Known rows, with every way that one mark hangs from another
D[E[K S Y]]: -0.19  0.32  0.71  1.90 -1.99  0.47  0.20 -0.51 -1.06  0.82  4.22  0.31  0.56 -0.98  0.56  0.66 -0.33  1.36 -0.69
E[D J[G]]: -0.32 -0.02 -1.39 -1.81  0.17  1.13 -0.27  0.83  0.17  0.78 -2.22 -0.36  0.37  0.75 -1.12  0.06 -0.15 -0.67  1.79
K[E]:  0.63  1.27 -1.11 -3.03  1.14 -2.27 -2.34 -1.26  0.77  0.23 -0.84 -0.42 -1.37  0.50  2.23 -0.18  0.41 -2.77  0.09
S[E[K]]:  1.60 -0.24 -3.17  0.43  0.32 -1.51 -2.25 -0.98  1.03 -0.58  3.12  0.05 -0.50  0.57  1.55 -0.77 -0.86 -1.02 -0.26
E[D K S Y[G]]: -0.75 -0.53  0.83  1.32  0.40  0.97  0.14  0.15 -2.06 -0.68  3.04 -0.67  0.60 -0.93 -0.76 -1.11  2.19  0.36 -3.53
D[E[J K S]]:  0.41  0.14 -1.23  1.87 -1.64  0.34  0.14 -0.17 -1.58  1.06  0.75 -0.12  0.53  0.07  0.90  1.41  0.08  1.68  1.83
D[E[J K Y]]:  1.35 -2.13  1.08  1.16 -1.36  2.08  1.22  0.19 -0.25  0.64  3.78  0.25  0.66 -1.18  0.47  1.17  0.06  1.37  0.89
S[E[Y]]:  0.36 -0.27 -0.59  0.69  0.73 -1.53 -0.98 -0.81  1.68 -0.33  1.83  0.64 -0.86 -0.02  0.36 -0.80 -0.99 -0.90 -1.33
S[E[D J K]]:  0.61 -0.80 -2.41  1.28  0.33  0.18  0.16 -0.27  0.87 -1.48  0.50 -0.34  0.61  0.87 -1.20 -0.53  0.38  0.84  0.80
J[G]:  0.73  0.55 -2.18 -2.73  0.24 -0.65 -2.50 -0.10  0.43  1.79  0.41  0.07 -0.59  0.52  1.74 -0.36 -1.58 -2.48  0.71
S[E[J[G] K Y]]:  1.40 -2.52 -0.69 -0.20  0.16  0.39  0.55  0.53 -0.90 -1.12  1.37  0.29  0.61 -1.68  1.04  0.74 -3.20  0.76  1.26
Y[G[J]]:  2.72 -1.91 -1.03 -0.52  1.37 -0.55 -1.56  0.96  2.14  1.20  0.63  0.09 -1.00  0.28  2.06 -1.49  1.91 -2.83 -3.32
D[E[J Y]]:  0.50 -1.54  1.29  0.89 -0.86  1.23  0.97 -0.16  0.92  1.32  1.25  0.55  0.13 -0.63 -0.25  1.08  0.41  0.41  0.88
K[E[D J[G] S]]: -1.91  1.82 -0.39 -2.68 -0.01 -1.05  0.23  0.00 -1.43 -0.58 -6.20 -0.94  0.52  0.02 -0.80  0.66 -0.73 -0.37  2.06
Y[G]:  1.45 -0.89 -1.75 -1.01  1.60 -0.72 -2.77 -0.98  0.69  1.34  1.46 -0.33 -1.07  0.29  1.75 -1.13  2.17 -3.28 -2.35
D[E]:  0.51  0.28 -1.61 -0.39 -1.12 -0.25 -1.74 -1.16  2.48  2.50  2.30  0.22 -0.41  0.82  0.55 -0.22  0.57 -1.81  0.22
S[E[D J[G]]]: -0.45 -0.47 -2.68 -1.00  0.16 -0.08 -0.16  0.21  1.70 -0.26 -2.81 -0.04  0.72  0.65 -1.88 -0.39 -1.49 -0.69  1.62
G[J Y]:  2.15 -0.17  2.05  0.18  0.28 -0.04 -0.19  1.40  2.65  1.04  0.25  1.73 -1.45  0.95  1.96 -0.64 -0.87 -1.16 -1.26
J[G[Y]]:  0.57  0.38  0.94 -2.13 -0.16  0.35 -1.54  0.28  0.86  1.52  0.28  1.39 -0.81  0.19  1.90  0.10 -2.73 -2.24  0.79
K[E[S]]: -0.59  2.84 -0.80 -1.54  0.75 -3.40 -2.05 -1.35 -0.96 -0.03 -2.91 -0.45 -1.16  0.59  2.04  0.15  0.13 -1.62  0.11
S[E[D]]: -0.63  0.92 -2.75  0.33  0.52 -1.26 -1.36 -1.05  3.10 -0.33  0.36  0.08 -0.20  1.48 -1.71 -1.88  0.46 -1.23 -0.85

Rows
-0.38 -0.20  1.71 -1.35 -0.22  1.94  0.87  1.06  0.66  0.61 -2.34  0.95  0.29  0.41 -0.91  0.21 -1.57 -0.41  1.86 : E[D J[G[Y]]]
 0.26 -0.32 -1.48  0.00 -2.29  0.81  0.06  0.34 -1.90  1.42 -0.10  0.13  1.20 -0.81  1.08  1.78 -1.95  0.96  2.84 : D[E[J[G] K S]]
-0.92 -0.16  2.13 -1.48  0.98  0.20  1.51 -0.10  0.12 -1.42 -2.34 -0.49 -0.07 -0.34 -1.25  0.19  1.25  0.07  0.34 : K[E[D J Y]]
-1.28  1.98 -0.78  1.39  0.37 -0.50  0.32  0.35 -1.09  0.22 -3.17 -0.60 -0.03  1.64 -1.27  0.03  1.42  1.32  0.66 : E[D J S]
 0.03 -0.63 -0.76  1.14  0.09  0.48  0.20 -0.47  1.36 -1.64  3.99  0.02  0.48 -0.21 -1.59 -1.41 -0.27  0.62 -1.66 : S[E[D K Y]]
 0.11 -0.62  1.26  2.50 -1.61  0.99  1.41  0.21 -2.12  0.33  1.90  0.11  0.70 -1.04  0.38  1.75 -0.14  2.58  0.87 : D[E[J K S Y]]
 2.19 -2.57  1.98 -2.16  1.63 -0.82 -0.03  0.57  1.59 -0.49 -0.25  0.18 -0.88 -1.62  1.90 -1.03  1.28 -2.58 -3.85 : K[E[Y[G[J]]]]
 2.83 -4.29  1.11  0.70 -0.94  2.18  0.81  1.17  2.01  0.95  5.45  0.56  0.58 -1.94  1.11 -0.70  1.23 -0.71 -3.71 : D[E[K Y[G[J]]]]
-0.42 -0.17 -2.14  0.97  0.81 -0.71 -0.06 -0.33  2.11 -0.97 -2.07  0.02  0.01  1.45 -1.82 -0.84  0.44  0.01  0.62 : S[E[D J]]
 0.15  0.02  0.46  0.32  0.24  1.61  0.23  0.13 -0.19 -0.33  4.76 -0.38  0.23 -0.03 -0.96 -0.95  1.18  0.50 -1.40 : E[D K Y]
-0.57 -0.28  1.35  0.69  0.80  1.39  1.31  0.55  0.14 -0.19 -0.14 -0.19 -0.02  0.41 -1.77 -0.12  1.43  1.00 -0.13 : E[D J Y]
-0.66  0.09  1.89  0.14 -2.30  0.70  0.83  0.31 -0.14  1.97 -2.87  1.60  0.45 -0.43  0.36  1.88 -2.97  0.34  2.73 : D[E[J[G[Y]] S]]
-2.16  2.31  1.10  1.29  0.09 -0.17  0.32 -0.10 -0.57  0.14  0.35 -0.16 -0.18  0.56 -1.73 -0.79  1.12  0.98 -1.66 : E[D S Y]
 0.02  1.07 -1.68  1.29 -2.01 -0.28 -1.32 -0.73 -0.53  1.55  2.99  0.03  0.36  0.27  1.02  0.32  0.02  0.33  0.40 : D[E[K S]]
-2.39  2.53  1.88 -0.76  0.35 -1.35  0.50 -0.84 -0.54 -1.00 -1.81 -0.59 -0.20 -0.14 -1.24 -0.37  0.83  0.12 -1.33 : K[E[D S Y]]
-0.75 -0.83  0.21  1.32  0.58  0.15  1.27 -0.01  1.53 -1.51 -0.81  0.23  0.21  0.29 -2.40 -0.58  0.17  1.12 -0.42 : S[E[D J Y]]
 0.48 -1.06  1.03  0.96  0.26  2.35  1.49  0.82 -1.18 -1.05  2.38 -0.42  0.56 -0.25 -1.03  0.05  1.18  1.89  0.09 : E[D J K Y]
-1.79  2.27  0.01 -0.81  0.66 -1.58  0.37 -0.63 -1.02 -0.99 -5.30 -1.03 -0.21  0.90 -0.90  0.36  1.31  0.38  1.05 : K[E[D J S]]
-0.73  0.71  1.31  2.30 -0.10  1.23  1.87  0.94 -2.84 -1.26  0.62 -0.53  0.73 -0.21 -1.24  0.41  0.92  3.17 -0.21 : E[D J K S Y]
-2.19  1.42  2.41 -0.20  0.70 -0.93  1.75 -0.10 -1.61 -1.57 -4.16 -0.65  0.12 -0.30 -1.40  0.62  1.03  1.45  0.10 : K[E[D J S Y]]
 0.33 -1.31 -2.86 -0.61 -0.24  0.73  0.21  0.43  0.36 -1.14 -0.38 -0.39  1.10  0.08 -1.03 -0.40 -1.76  0.24  1.83 : S[E[D J[G] K]]
 0.44  0.24  1.45  0.19 -0.82  0.76  0.36  1.18 -3.16  0.15 -1.32  0.99  0.15 -0.54  2.18  1.64 -3.31  1.16  2.39 : E[J[G[Y]] K S]
-1.09  1.04  1.50 -2.12  0.74 -0.45  0.13 -0.80  1.29 -0.89 -0.03 -0.48 -0.51 -0.25 -1.17 -0.83  1.16 -1.12 -1.30 : K[E[D Y]]
-0.37  0.89  1.31  1.72  0.56 -0.70  0.57  0.45 -2.49  0.11 -1.69  0.12 -0.52 -0.12  0.85  0.97  0.04  1.63  0.13 : E[J S Y]
-0.76  1.00  2.14 -0.34  0.81 -1.89  0.73 -0.44 -2.44 -1.14 -3.86 -0.29 -0.66 -0.86  1.35  1.43 -0.08  0.76  0.54 : K[E[J S Y]]
